In the rows, 128 means zero.
Known rows, with every step that occurs:
zomuk/kene/vese/kogeb/gugivaz: [113 131  94 129 110 117 135 116 147 127 138 130 139 122  91 144 188 142
 105 136 154 102 125]
rusu/kogeb/zomuk/kene: [143 125 118 117  86 120 148 119 125 104 118 148 127 130 109 142 112 134
 190  93 133 171 121]
rusu/kogeb/gugivaz/kene: [127 132 131 135 129 125 153 109 127 122 140 130 117 127 117 161  58 148
 122 118  98 152 120]
dunul/ruvol/kene/vese/kogeb/zomuk: [142 141 116 118  84 138 129 136 114 143 108 121 166 136 131 170 159 114
 135 169 120 113 125]
zomuk/kene/gugivaz/kogeb: [132 129 115 121 144  93 124 128 145 160 119 123 138  99  98 123 158 154
 105 118 129 110 121]
vese/kene/gugivaz: [135  93  89  87 131 144 111 111 141 137 110 118 127 163  97 102 169 111
  92 114 163  90 117]
kogeb/zomuk: [153 101 123 132 133 158 118 153 114 102 132 145  94 148 161 111  94 138
 157 161 132 168 129]
dunul/ruvol: [132  99 144 125 161 121 103 148 118 172 115 110 117 109 164 138 184  94
 140 175  86 142 160]
vese/kene/ruvol: [123 103 130 116 133 120 101 129 123 145 101 112 128 154  94 106 164  44
 116 111 139  81 136]
berov/kene: [128 127 127 104 132 127 129 105 119 119 105 126 127 114 142  71 176 146
 102 100 100 135 134]
gugivaz/kogeb/zomuk: [155 134 169 145 146 120 139 170 122 132 121 142 110 122 165 127   4 159
 150 144 121 174 137]
gugivaz/kogeb: [135 131 177 139 168 100 119 152 134 160 114 124 113 108 167 117  53 138
 123 133  94 149 143]
dunul/ruvol/kene: [131 129 129 113 138 134 108 126 109 155 110 101 135 126 158 136 175 120
 117 158  65 124 126]
zomuk/kogeb/gugivaz/kene/vese: [131 124 106 184 154 122 133 116 148 119 156 124 135 114 117 142 115 174
 120 121 137 117 110]
rusu/kogeb: [124 102 155 115 120 116 125 116 134 141 113 133 119 125 145 141 128  91
 157 121  99 161 132]
ruvol/kene/vese/kogeb/rusu: [112 175 119 133  82 158 117 115 126 108 130 122 156 152 135 118 182 135
  95 123 148  87 109]
ruvol/kene/zomuk: [129 112  88  76 123 163  80  99 111 103 110 126 115 164 129 114 142 102
 122 106 105 137 108]
kogeb/vese: [114 136 120 149 125 142 129 126 119 106 164 135 101 129 160 127 131 133
 141 165 111 127 136]
berov/kene/vese/kogeb/zomuk: [139 142 112 109  73 130 150 114 126 106 102 147 160 125 113 109 159 136
 120 111 158 120 134]
dunul/ruvol/kene/vese/kogeb/gugivaz: [118 139 132 121 113 133 143 129 124 160 124 108 163 126 131 187 176 126
  87 194 104 111 122]
ruvol/kene/zomuk/kogeb/vese: [118 138 103 112 112 149 121  96 124  90 135 129 145 142 122 139 121 123
 156  91 115 131  98]
kogeb/rusu: [116 144 151 153 143 161 107 149 115 109 151 126 103 137 172  87 174 140
 124 136 147 140 144]

Rows:
[139 121 127  99 140 114 129 127 146 158 101 117 140 143 101 117  93 129
  90 102 156  98 122] -> vese/kene/gugivaz/kogeb
[140 114 112 145 115 124 119 151 109 115 127 138 120 125  98 123 168  99
 160 141 142 124 128] -> kogeb/zomuk/kene/ruvol
[150 122  89 128 119 140 122 136 117  93 130 142 104 138 123 101 129 160
 163 118 141 149 123] -> kogeb/zomuk/kene
[129 157 140 118 132 131 138 138 138 140 121 117 144 147 107 107 115 146
  90  91 188  99 129] -> vese/kene/gugivaz/kogeb/rusu
[111 138 145 135  92 122 153 111 127 117 148 142 124 121 142 164 115 108
 170 136 107 150 133] -> rusu/kogeb/vese
[130 122 137 172 178 122 146 126 143 123 147 117 126 111 127 128  63 180
 119 114 107 137 110] -> zomuk/kogeb/gugivaz/kene
[106 144 146 126  73 107 159 107 123 126 129 131 149 137  85 170 129  51
 160 105 136 102 134] -> rusu/kogeb/vese/kene/ruvol
[117 106 119 124 131 134 116 119 133 107 143 141 128 125 124 144 128  90
 188 104 143 152 136] -> kene/zomuk/kogeb/vese
[132 133  71 164 138 145 114 112 125 109 165 130 102 138 120 141 122 173
  89 154 136 107 122] -> kogeb/gugivaz/kene/vese
[135  96  79  61 129 151  82 104 125 109  97 128 107 181  96  98 125  72
 141  58 165 126 140] -> vese/kene/zomuk
[127 100  79 109 135 122 106 112 139 139 127 123 126 118  94 109 233 137
 109 131 136 102 115] -> zomuk/kene/gugivaz
[125 145 171 146 150 128 132 160 134 157 141 126 135 110 146 128 137 153
  93 158 157 129 133] -> kene/gugivaz/kogeb/rusu
[130 112 101  67 121 139 105  95 112 107  97 137 124 130 114  87 177 105
 124  74 126 150 144] -> berov/kene/zomuk
[115 127 149 170 141 119 147 128 143 117 156 129 133 106 154 129 122 137
 166 132 114 132 123] -> zomuk/kogeb/vese
[140 112 117  98 105 131 150 145 136 128 109 138 149 128  89 131 118 128
 131 136 155 121 120] -> vese/kogeb/zomuk/kene/gugivaz
[123 174 193 164 157 122 130 165 124 138 138 125 117 112 174 105  77 157
 121 121 133 151 150] -> gugivaz/kogeb/rusu
[123 138 146 143 134 112 149 142 136 155 153 133 134 103 137 161 102 147
 105 181 127 118 127] -> kene/gugivaz/kogeb/vese
[121 166 166 160 140 105 149 147 127 136 150 133 115 104 164 142  38 152
 137 148 101 137 143] -> gugivaz/kogeb/vese
[119  93 173 160 183 127 154 144 150 135 147 123 125 110 153 136 111 158
 121 159 114 165 112] -> zomuk/kogeb/gugivaz
[116 172 167 152 121  91 153 143 124 145 130 121 142 121 108 147  54  97
 129 117 131  91 145] -> gugivaz/kogeb/vese/kene/ruvol
